What can hang from each mark
buvam: fedeg
luzen: regam
fedeg: befug buvam regam talak
talak: befug fedeg
regam: fedeg luzen vemu
vemu: regam
dumim: befug luzen
befug: dumim fedeg talak vemu

Known rows, with every way that one mark hangs from another
[vemu [regam [fedeg buvam] luzen]]: [ 39  -5 -16   5 -22  -6 -14  37  13  -8 -14  22  -9  63  -5   7  -9  13
  10   8 -38  21  14 -52  22  20   2  -5   6  23 -18  19  25  53  15  -5
 -22  10  12   2  10 -24]
[luzen [regam [fedeg buvam [talak befug]]]]: [ 23 -20 -19  -4 -27 -10   1  47  14   9   6  14 -13  33 -10  25 -22   4
  20 -11 -28  21  32  12  30  16  25   9   4  51 -27  21  33   9  12  10
 -37   4   8   9  23 -60]
[vemu [regam [fedeg buvam talak] luzen]]: [ 47  -9 -27   8 -23  -5  13  14  12   1 -14  21 -10  52  -6   7  -7  18
  24   3 -29  27   8 -45  28  18   3  -3   7  44  -1  21  22  59  15  -6
 -20  -4   7   3  11 -22]
[dumim [luzen [regam [fedeg talak] vemu]]]: [ 25 -25 -11  15 -30 -12   9  60   7   8  -9  16   1   4  10  45   4  10
  31 -10 -23  21  21  31  41  13   2   2  12  32 -18  15  21  77 -10   3
 -28  -5  16  21  19 -37]
[befug [fedeg buvam regam talak] vemu]: [ 63 -33 -24 -19 -10 -36  25   8  39   8   3  23 -26  34 -11  -4  17  15
  13  -6 -24  10  12  -3   4  15  11   9  -4  56 -29  20  25  66  18  -5
 -11 -20  16  22  11 -28]
[talak befug fedeg]: [ 49  -8 -12  16 -17  -7   1  30  33 -20   3  22  -4  43  -3  11  -1 -16
  -6  -5 -25  21  28 -27  28  14  25   9  -5  41 -37  16  38 -10   8  12
 -30  18  -2  19   3  11]
[vemu [regam luzen]]: [ 46  -2 -20  10 -21 -13  15   8  17 -19  -7  27   3  26  -1   8 -13   4
  13   7   0  36  10 -58  25  15   0  -3  -5  32 -22  22  22  34  15   1
 -13   7   8   5   0  -7]
[fedeg befug regam]: [ 23 -23 -30  17 -16 -31  15   2  -9 -19 -19  25   7  14  -7  14   9 -23
  16   2 -15  32  19   4  21  11  17   2 -13  49 -49  29  17  28  18  -2
  -8   0  18  18  16   8]
[regam [fedeg befug]]: [ 11 -18 -14  24 -17 -22   8  36  -8  -9 -24  25   1  32  -6  28  12 -17
  12   0 -45  18  18   9  30  16  12   1   7  28 -49  20  24  12   2   1
 -18  -3  20   7  21  13]
[befug [dumim luzen] [talak fedeg]]: [ 33 -19  -5  14 -18 -13  27  60  36 -33 -11  31   8  46  15   5  27 -29
  11  -8 -19  27  36 -17  38  10  -5  21  -9  52 -33  14  39  78 -52   7
 -18   4  -2  30   2  -8]
[luzen [regam [fedeg befug buvam talak]]]: [ -4 -25 -20   2 -29 -18  17  37  -6   2  -6  20 -16  31  -9  25   6  -9
  35  -2 -39  30  16  19  33  14  15   9   1  53 -39  29  22  46  -8   3
 -26 -13  13   8  33 -15]
[regam fedeg vemu]: [ 26 -23  -9  18 -21 -11 -16  66   5 -10 -18  18  -2  40   7  38  19  -5
  -5  -9 -21   3  29   8  22  19   5  -5  12  29 -42  21  29  15   4   2
 -27  -5  21  12   5   6]
[buvam [fedeg [regam luzen vemu] talak]]: [ 52 -32 -45  28 -29 -17  29 -15   1   0 -16  20  -3   6   6  45  10 -17
  26   0  24  44  25 -46  21  14  25   5  -1  61 -17  28  -1  40  15   8
  -9   2   7   4  -2  10]
[buvam [fedeg [befug vemu] talak]]: [ 28 -29 -37   3 -15 -25  34  -5   9   0 -10  28 -20  19  -1  36  22 -27
  23   1  12  30   5 -22  32  12  17   7  -2  53 -37  29   4  21   9  12
  -1 -18  10  -2  18  31]
[befug vemu]: [ 37 -24  -8  -8 -14 -20  -4  29  22  -7   1  31 -12  37   0  22   1   4
  -4  -1  -1  12  12 -21  17  13   2   3  -2  26 -49  18  30  10  17   7
 -11 -14  16   8   0  -2]
[buvam [fedeg regam talak]]: [ 51 -37 -39  19 -23 -24  28 -22  10 -14  -8  21   4  14  -2  17  16 -29
  27   1  22  40  23 -25  25  13  23  10 -13  71 -28  27   7   6   8  10
  -6  -8  10  12  -1 -24]
[talak [befug dumim [fedeg buvam] vemu]]: [ 58 -16  -8 -29 -10 -31  17  56  61   0  17  22 -24  53 -12  -2  -6   1
 -16 -11 -44  -5  35   5   8  18   7  13   4  63 -42  21  35  51   0   2
 -34  -7   4   7  23 -39]
[buvam fedeg]: [ 27 -27 -21  16 -22 -14   3  13  16 -30   2  23   1  32   1  20  12 -29
   2   6  23  31  26 -37  22  15  13   9  -9  48 -43  24  14 -23  -2  17
 -10   3   8   5  -1 -14]
[talak [befug [fedeg regam]]]: [ 64 -16 -18   7 -11 -38  24  11  35  -7  -2  19   4   9 -14   2 -13  -2
   5  -8 -33  16  37   2  10  15  30   7  -5  51 -39  20  29   9  19   4
 -24  20  14  23   4 -33]
[talak [befug [fedeg buvam]]]: [ 46  -9 -10 -11 -13 -22   7  44  47 -10  17  16 -12  37 -13  -6 -13   1
  -7  -6 -26   5  33 -15  10  18  16  12   0  57 -35  22  36  -1   6   6
 -35  20   2  16  11 -37]
[regam fedeg]: [ 27 -20  -7  19 -19 -16  -7  41   4 -15 -12  24   3  39  -4  23   8  -4
   0  -1 -30  15  25  -9  23  16   8   3   6  28 -44  17  30   1   8   4
 -23  -6  20  12   3 -12]
[regam [fedeg buvam talak] luzen vemu]: [ 30 -19 -25  14 -29  -5   3  34  -2  11  -9  21 -16  49   2  40   8  13
  11  -7 -21  14  17 -24  22  18   5   2  23  46 -12  21  23  51  11  -3
 -26 -13   5   5   9   4]
[vemu [regam fedeg]]: [ 44 -16 -10  13 -10 -15  -7  38  18 -20 -20  20   3  39  -1   7   6   5
   9   1 -26  15  18 -12  28  18   3 -10  -2  33 -31  22  27  26  11  -1
 -19   0  22  10   2 -23]
[regam [fedeg [talak befug]] luzen vemu]: [ 50 -12 -30  22 -27 -10  25  31   2  22 -18  22  -4  16   1  58 -12   9
  17 -14 -20  14  29 -16  30  17  24   0  27  34 -14  16  24  22  27   3
 -32   9   6   7  11   8]
[dumim [luzen [regam fedeg]]]: [ 21 -19   4  15 -29 -15 -10  64   7  -7  -4  20   8  15   2  29 -12   7
  22   3 -46  27  26   8  37  11   1   7   3  12 -36   9  28  43 -13   9
 -26   4  22  20  21 -60]
[luzen regam]: [ 10 -23  -4   5 -24 -16   0  35  15 -21  11  24   0  16  -2  15 -11  -7
  12   2   0  39  24  -7  26  12   7  10 -12  40 -56  24  30   5  -7  12
 -18   0  13  14   6 -30]
[buvam [fedeg [regam luzen]]]: [ 47 -28 -29  29 -29 -19   8 -12   1 -13 -13  24   4  16  -2  24 -10 -24
  16  12  10  50  27 -63  16  13  23  11  -8  38 -37  22   7   3  12  12
  -6  13  13   5  -3 -15]
[buvam [fedeg befug talak]]: [ 18 -26 -43  19 -22 -21  42 -13  -1 -16  -9  24  -3   9  -2  29  19 -34
  25   3  16  39  11 -19  33  13  18  11  -5  72 -32  31   3   5  -6  13
  -9 -11   6  -1  16  21]
[dumim [befug vemu] luzen]: [ 42 -23  -9 -13 -34 -20 -18  35  28  -3  -7  32  -6  18  -1  25   2  10
  12  -2   0   9  15   4  24  10 -21   1  13   0 -18  11  18  71 -14   2
 -10  -3  22  24  13 -10]
[vemu [regam [fedeg talak]]]: [ 50 -15 -23  13 -13 -15  22  11  16 -11 -20  20   2  29  -2   8  12   5
  26  -4 -19  21  10  -8  33  17   2  -7   2  46 -13  23  25  35  12  -3
 -16 -13  15  10   3 -23]
[talak [fedeg befug]]: [ 19 -10 -18  25 -18 -14  19  23  12 -27  -7  27  -7  42  -2  11  21 -32
   5   3 -33  31  13  -9  33  12  13  11  -7  38 -49  23  28  28 -15   6
 -17  -1   5  13  16  52]

Rows
[ -5 -24 -19  -9 -14 -16   2  39   4 -28 -10  30 -11  45   1  11  22 -25
  12  -4  12  20  25 -23  23  15  11  10 -12  61 -51  30  31  12 -15   3
  -9   5   3  15   6   7] | [fedeg [befug talak] buvam]
[ 15 -13 -31  17 -31 -14  29  11 -15  10 -16  27 -15  39 -10  32   0  -2
  28   3 -47  26   8 -23  30  15   8   9  17  42 -23  21  16  46   6  -3
 -22 -10   7  -1  32  18] | [regam [fedeg befug buvam talak] luzen]
[ 10 -34 -17   1 -26  -7  -7  63   8   3   1  12 -20  38   3  34  19   3
  16 -10 -20  19  23  20  27  18  12   2   7  56 -30  27  29  52  -7   2
 -28 -14  11   9  13 -30] | [luzen [regam [fedeg buvam talak] vemu]]
[ 55 -15  -5 -12  -7 -32  19  43  50   3   7  26 -18  19  -9  14 -15   9
  -5 -11 -27   1  24 -14  13  16  18   5   7  27 -46  16  34   7  18   9
 -21   9  15  14   9 -10] | [talak [befug fedeg vemu]]
[ 67  -9 -20 -21  -6 -23  16  31  47  -6  -3  23  -9  36  -2  10 -13  -5
  -4 -11  -8  11  25  -7  25  16   7  -5  -7  60 -29  24  30  54  20   0
 -24  -5   8   4  13 -32] | [talak [befug dumim [vemu regam]]]
[ 13 -23   3   9 -21 -12  24  67  40 -29  -4  26   5  33  13   7  10 -29
  22  -7 -24  40  39  -4  45  10   2  24 -16  46 -46  17  40  91 -65  13
 -20   5   0  28   6 -30] | [befug [dumim [luzen regam]] [talak fedeg]]
[ 23 -23 -34  10 -16 -11 -14  38  10 -19 -15  16 -23  61   2  13  42 -29
  -2  -2 -37  20  21   8  18  15  25   3 -12  62 -40  30  26  77   0  -5
 -21   0   4  20  20  36] | [talak [fedeg befug buvam [regam vemu]]]
[  3 -28  -6  -3 -24  -6 -34  87   9  -6  -1  14 -17  52   5  33  15   0
   1  -5 -26  15  30  13  20  19   9   2   2  43 -47  26  32  42 -10   5
 -30  -3  17   9  12 -34] | [luzen [regam [fedeg buvam] vemu]]
[ 42 -14 -32 -10 -25 -12   7  10  21  -4  13  20  -9  32  -9  11 -11  -1
   3 -10   8  15  25 -20  22  15  17   9  -1  75 -17  25  29  -6  22   5
 -31   1  -7  14   6 -42] | [fedeg buvam [talak befug]]
[ 35 -25  -4 -15 -14 -24  18  51  32 -10 -12  35   1  30  12  20  11  -4
  13 -12   3  10  31 -11  28  11 -14  13  -3  40 -39  16  33  74 -22   5
  -9 -10   6  23   2 -32] | [befug [dumim luzen] talak vemu]
[  1 -31   3  -6 -36 -14  -4  51  23 -23  -7  32   7  -7   8  23   2  -8
  40  -5  27  35  37   5  36  10  -9   9  -3  15 -30  19  27  64 -58  12
  -4  21  20  32   0 -33] | [dumim [befug talak] [luzen regam]]
[ 62 -25  -8   7 -14 -38  33  10  32  10  -7  30 -15  18  -8  15 -10  13
  13   3 -43  23  14 -34   5  13  11   7   5  13 -44  12  23  55  22   1
  -7   2  24  13   6   2] | [befug [fedeg [regam luzen]] vemu]
[-21 -29  -3  13 -17 -20  14  60  -4 -15 -27  28  -1  13   4  35   9 -24
  33  -6 -28  34  32  10  36  15  20   6  -4  25 -69  25  33  18 -26  11
  -8  10  23  12  10   0] | [luzen [regam [fedeg [befug talak]]]]
[ 56 -21   0  -9 -14 -38  37  55  54  -3   4  27  -5  24   1   4   1   6
   7  -6 -48   4  20  11  21  12 -16  15   6  33 -34  11  26 100 -24  -2
 -25 -18  13  19  22 -33] | [befug [dumim luzen] fedeg vemu]
[ 40 -27 -19  -7 -19 -30  54  26  39 -14  20  21 -12  45 -10 -14  14  -3
   7  -7 -25  14  26   9  15  15 -10  21   0  90 -28  30  30  58 -31  -4
 -30 -31  -3  13  17 -35] | [befug dumim [fedeg buvam talak]]
[ 45  -5 -12  21 -21 -11   8  27   9  -9 -22  25   2  35  -2  16 -12   9
  16   7 -34  27  15 -48  27  18   4  -7   5  14 -23  15  24  34  14  -2
 -17   9  17   3   5 -10] | [vemu [regam fedeg luzen]]
[ 45  -6 -28   9 -32  -8  12  16   6  19  -6  23  -9  40 -13  32 -28  12
  17  -7 -38  20  26 -39  26  17  22   9  20  40 -10  16  27   5  31   4
 -33   9   1   4  15 -25] | [regam [fedeg buvam [talak befug]] luzen]
[ 33 -29 -27  -5 -20 -15 -30  34   9 -19  -4  15 -10  50   2  14  20  -5
  -9  -4   2  13  29  -1   8  16  11  -3 -10  67 -36  32  25  44  20  -6
 -21   0   9  19   0 -27] | [fedeg buvam [regam vemu]]
[ -6 -21  -9  18 -23 -21   8  47  -8  -7 -16  24  -2  20  -5  33  -3 -18
  24   0 -51  33  20  17  35  15  17   4  -2  25 -59  23  26  24  -8   7
 -22  -2  24   6  27   0] | [luzen [regam [fedeg befug]]]
[ 21 -27 -36  -2 -21 -30  13  20   1 -19  -9  21  -1  49  -8   1  12 -29
   6   1 -33  24  29  20  16  14   6  10 -16  84 -47  34  19  69  -3  -9
 -22 -15   7  13  29 -19] | [fedeg [befug dumim] buvam regam]
[ 48 -20 -26  32 -24 -10   5  22  12 -12 -15  24  -8  41   6  26   9 -12
   3   1 -24  33  24 -34  20  14  21   5  -3  31 -31  20  27  64   7   2
 -17  11   7  17  -1  40] | [talak [fedeg [regam luzen vemu]]]
[ 45 -16 -24  17 -27  -9  -8  11  15 -14  -3  25 -14  64  -5   1  -2 -10
   5  10 -42  38  20 -53  14  13  19  12 -11  38 -31  17  28  54  10   1
 -19  10   3  17   4   1] | [talak [fedeg buvam [regam luzen]]]
[ 23 -27  -1 -15 -37 -18 -18  48  28   2   3  30 -10   2   2  27  -7  10
  28   1  -4  23  17  14  30  10 -17   4   5  -3 -31  13  18  86 -29   9
 -11  -1  27  21  23 -28] | [dumim [befug vemu] [luzen regam]]
[ 30 -39 -11  -9  -5 -25   7  53  36 -21 -10  18 -14  39   6   2  40  -9
   4 -15   2   7  39  -2   3  19  19   6 -10  65 -43  30  37  52 -15  -4
 -10  12  13  29 -12 -19] | [befug [fedeg buvam [regam vemu]] talak]
[ 33 -21 -31  13 -22 -37  27  12  -1 -12 -21  23  20  13  -2  11   7 -21
  22   1 -35  28  28  27  30   9   1  10  -9  62 -33  23  13  97 -11  -7
 -25  -5  10  24  32 -33] | [fedeg [befug [dumim luzen]] regam]
[ 49 -16 -24  15 -22 -22  43  28  13   5 -10  23   9  26  -7  28 -11 -11
  12 -18 -27  14  39  20  34  16  13   8  13  71 -23  23  28  19   0   3
 -37 -13   6   7  18 -33] | [regam [fedeg [talak [befug dumim]]]]
[ 70 -10 -26 -11 -21 -26  38  22  32  16   2  25   0  13   1  27 -17   6
  15 -14  -8   9  24  11  36   9   1  11  10  58 -12  13  24  74   9   4
 -31  -8  -1  17  23 -48] | [fedeg [talak [befug [dumim luzen] vemu]]]
[ 34 -29 -17  -9 -32 -26  27  19  41 -17  11  24 -16  30 -15  -8  17   8
  20  -6  -7  14  18  10  15  17 -13  11  10  48 -13  24  22  62 -38  -4
 -17 -13  12  19  11  -8] | [dumim [befug [fedeg buvam talak]]]
[ 52 -27 -16 -25 -13 -33  51  32  53   1  15  23 -28  50  -8  -4  17   6
   8  -9 -32   5  18   7  14  15  -7  16   3  77 -31  26  30  82 -19  -4
 -24 -38   4  10  19 -21] | [befug dumim [fedeg buvam talak] vemu]
[ 57  -2 -14  16 -24 -14  14  47  40 -16   3  21   9  40   1   9  -6 -22
   1  -7 -42  19  37  -4  38  11   8  19  -2  52 -19  13  34  66 -21   8
 -42  11  -7  23  19 -24] | [talak [befug [dumim luzen]] fedeg]
[ 28 -13 -34   0 -15 -17  17  19   3  -8 -22  17 -13  46  -8   4  16  -6
  26  -1 -31  16   5   6  32  17   8  -6   0  61 -11  30  20  66   6 -10
 -20 -15  10   6  29  -7] | [vemu [regam [fedeg befug buvam talak]]]
[ 27 -18 -32  11 -18 -17  -7  20  10 -21  -9  22 -15  63  -7  -2  24 -29
   4   6 -43  29  18 -12  20  13  25  11 -18  57 -42  27  26  57   0  -2
 -18   3   5  20  20  23] | [talak [fedeg befug buvam regam]]
[ 18 -29 -39  -5 -19 -26   5  39   5 -13 -14  17 -10  52   0  17  29 -29
   0  -8 -18  17  32  34  15  16   9   3 -10  93 -42  40  18  87  -5 -11
 -27 -18   5  13  29  -4] | [fedeg [befug dumim] buvam [regam vemu]]
[ 27 -14 -17   7 -12 -17  10  32  21 -13 -10  30 -25  47  -1  22  20 -20
   0   1 -38  21   6 -12  29  12  13   7  -4  23 -52  17  29  48   1   7
 -12 -12  10  10  20  62] | [talak [fedeg [befug vemu]]]
[ 28 -31  -2  -4 -21 -11  -1  41  43 -20 -17  40 -24  45   6  18  30 -14
  11  -9   6  17  24 -23  25  15   2   5  -1   5 -42  15  37  46 -37  11
   5   2  21  21 -10  53] | [dumim [befug [talak fedeg] vemu]]
[ 46 -19 -28  18 -26  -3 -16  34  16 -11  -6  20 -22  65   5  17  17  -9
  -3   1 -33  28  24 -46  14  16  19   7  -3  45 -29  22  27  76   9  -1
 -25   8   1  17   6  22] | [talak [fedeg buvam [regam luzen vemu]]]
[-10 -28 -15  -2 -11 -11 -14  75  -1 -13 -32  23 -17  56  10  40  42 -19
   8 -13 -13   2  33   7  22  20  15  -1   6  49 -46  30  33  37 -12  -2
 -16   4  11  13  10  23] | [regam [fedeg [befug talak] buvam] vemu]
[ 29 -34   0 -30  -4 -31  29  66  57 -13   3  32 -25  60   2  -4  24  -6
  -1 -13 -19   3  33  -7   8  17  -3  17  -4  62 -52  24  42  60 -32   2
 -13 -17  10  15   3 -23] | [befug dumim [fedeg buvam] talak vemu]
[ 41  -6 -27 -18  -5  -9 -10  36  39 -16  -7  24 -38  77  -2  -8  24 -14
  -2   4 -40  16  -3 -25  27  16   8  -3 -16  39 -32  26  29  90   6  -3
 -12  -5   4   9  24  34] | [talak [fedeg [befug [vemu regam]] buvam]]
[ 36 -24 -29   3 -28 -13 -20  24   2  -6  -8  20 -12  40   3  25   3   1
   1   1  -4  23  26 -32   7  16  12   3  -1  48 -30  26  22  52  26  -6
 -20   6   6  14   2 -10] | [fedeg buvam [regam luzen vemu]]
[ 58 -16 -23  -9 -16 -21  22   3  24  11   7  28 -13  15  -5  27 -12   7
   7 -14   7  12  17 -12  27  13  20   3   5  47 -27  18  27   1  36   9
 -19  -9   5  10   4 -12] | [fedeg [talak [befug vemu]]]
[ 72  -1 -19  -6  -4 -11  -4  30  57  -9  -5  23 -22  48   1   4  -4  -4
  -6  -5 -20  12  14 -35  30  16  22  -5 -11  28 -24  15  35  39  23   8
 -18  16   7  10   8   8] | [talak [befug [vemu regam]] fedeg]
[ 39 -11 -12   0 -12  -8 -26  47  23 -22 -10  16 -10  65  -2  -3  10   9
   2   2 -30   9  17 -19  19  21   1  -7  -4  46 -26  25  30  37  13  -6
 -22   1  16  10   8 -37] | [vemu [regam [fedeg buvam]]]
[  1 -30  -9 -17  -9 -18  -8  61   7  -1 -29  32 -27  63   2  32  28 -11
  12  -8 -27   4  21  -6  21  17  12   2   3  27 -53  19  35  33   0   3
  -6  -3  19   9  16  14] | [regam [fedeg [befug talak vemu] buvam]]
[ 48 -33 -37  14 -21 -21  17   0   6  -8 -12  21   2  12   4  28  22  -4
  16 -11  20  23  21  10  19  14  16  -1  -4  66 -27  29  20  43  18  -4
 -15 -14  10  20  -5  -3] | [fedeg [regam vemu] talak]
[ -9 -25 -11  16 -21 -16  -4  72 -10  -5 -19  16  -9  18   4  50  14 -15
  15  -7 -38  24  25  28  34  17  17  -3   6  32 -59  28  24  45 -14   5
 -24  -1  24   4  29  19] | [luzen [regam [fedeg befug] vemu]]
[ 58 -13 -42   2 -30 -18  19 -17   6  14   0  22  -2  22 -12  17 -30   7
  21  -4  -5  34  26 -38  17  13  30   9   1  65  -9  23  21  26  43   1
 -26  14  -2  15   9 -36] | [fedeg buvam [regam luzen] [talak befug]]
[ 14 -22 -18  12  -5 -25  34  47  12 -22 -42  28   7  38   4  12  26 -29
  25 -10 -22  17  32  11  35  19   6  -4  -8  58 -45  31  29  65 -33  -4
 -11  -2  16   8  13   2] | [vemu [regam [fedeg [befug dumim talak]]]]
[ 57 -36 -27  17 -14 -34  46  10  26  -7  -7  17  -5   7  -1  11  28   2
  19 -13 -10  15  24  18  12  16  15   2   0  68 -26  27  21  59   2  -6
 -16 -12  16  23   1  -3] | [befug [fedeg [regam vemu] talak]]
[ 49  -9 -12  -9 -15  -8 -18  44  25   9 -15  25 -26  67  -2  17  -7  24
   4   7 -42  12   7 -50  17  19   0  -8   8  13 -21  14  25  61  28  -4
 -13   2  18  -1  13 -16] | [befug [vemu [regam [fedeg buvam] luzen]]]
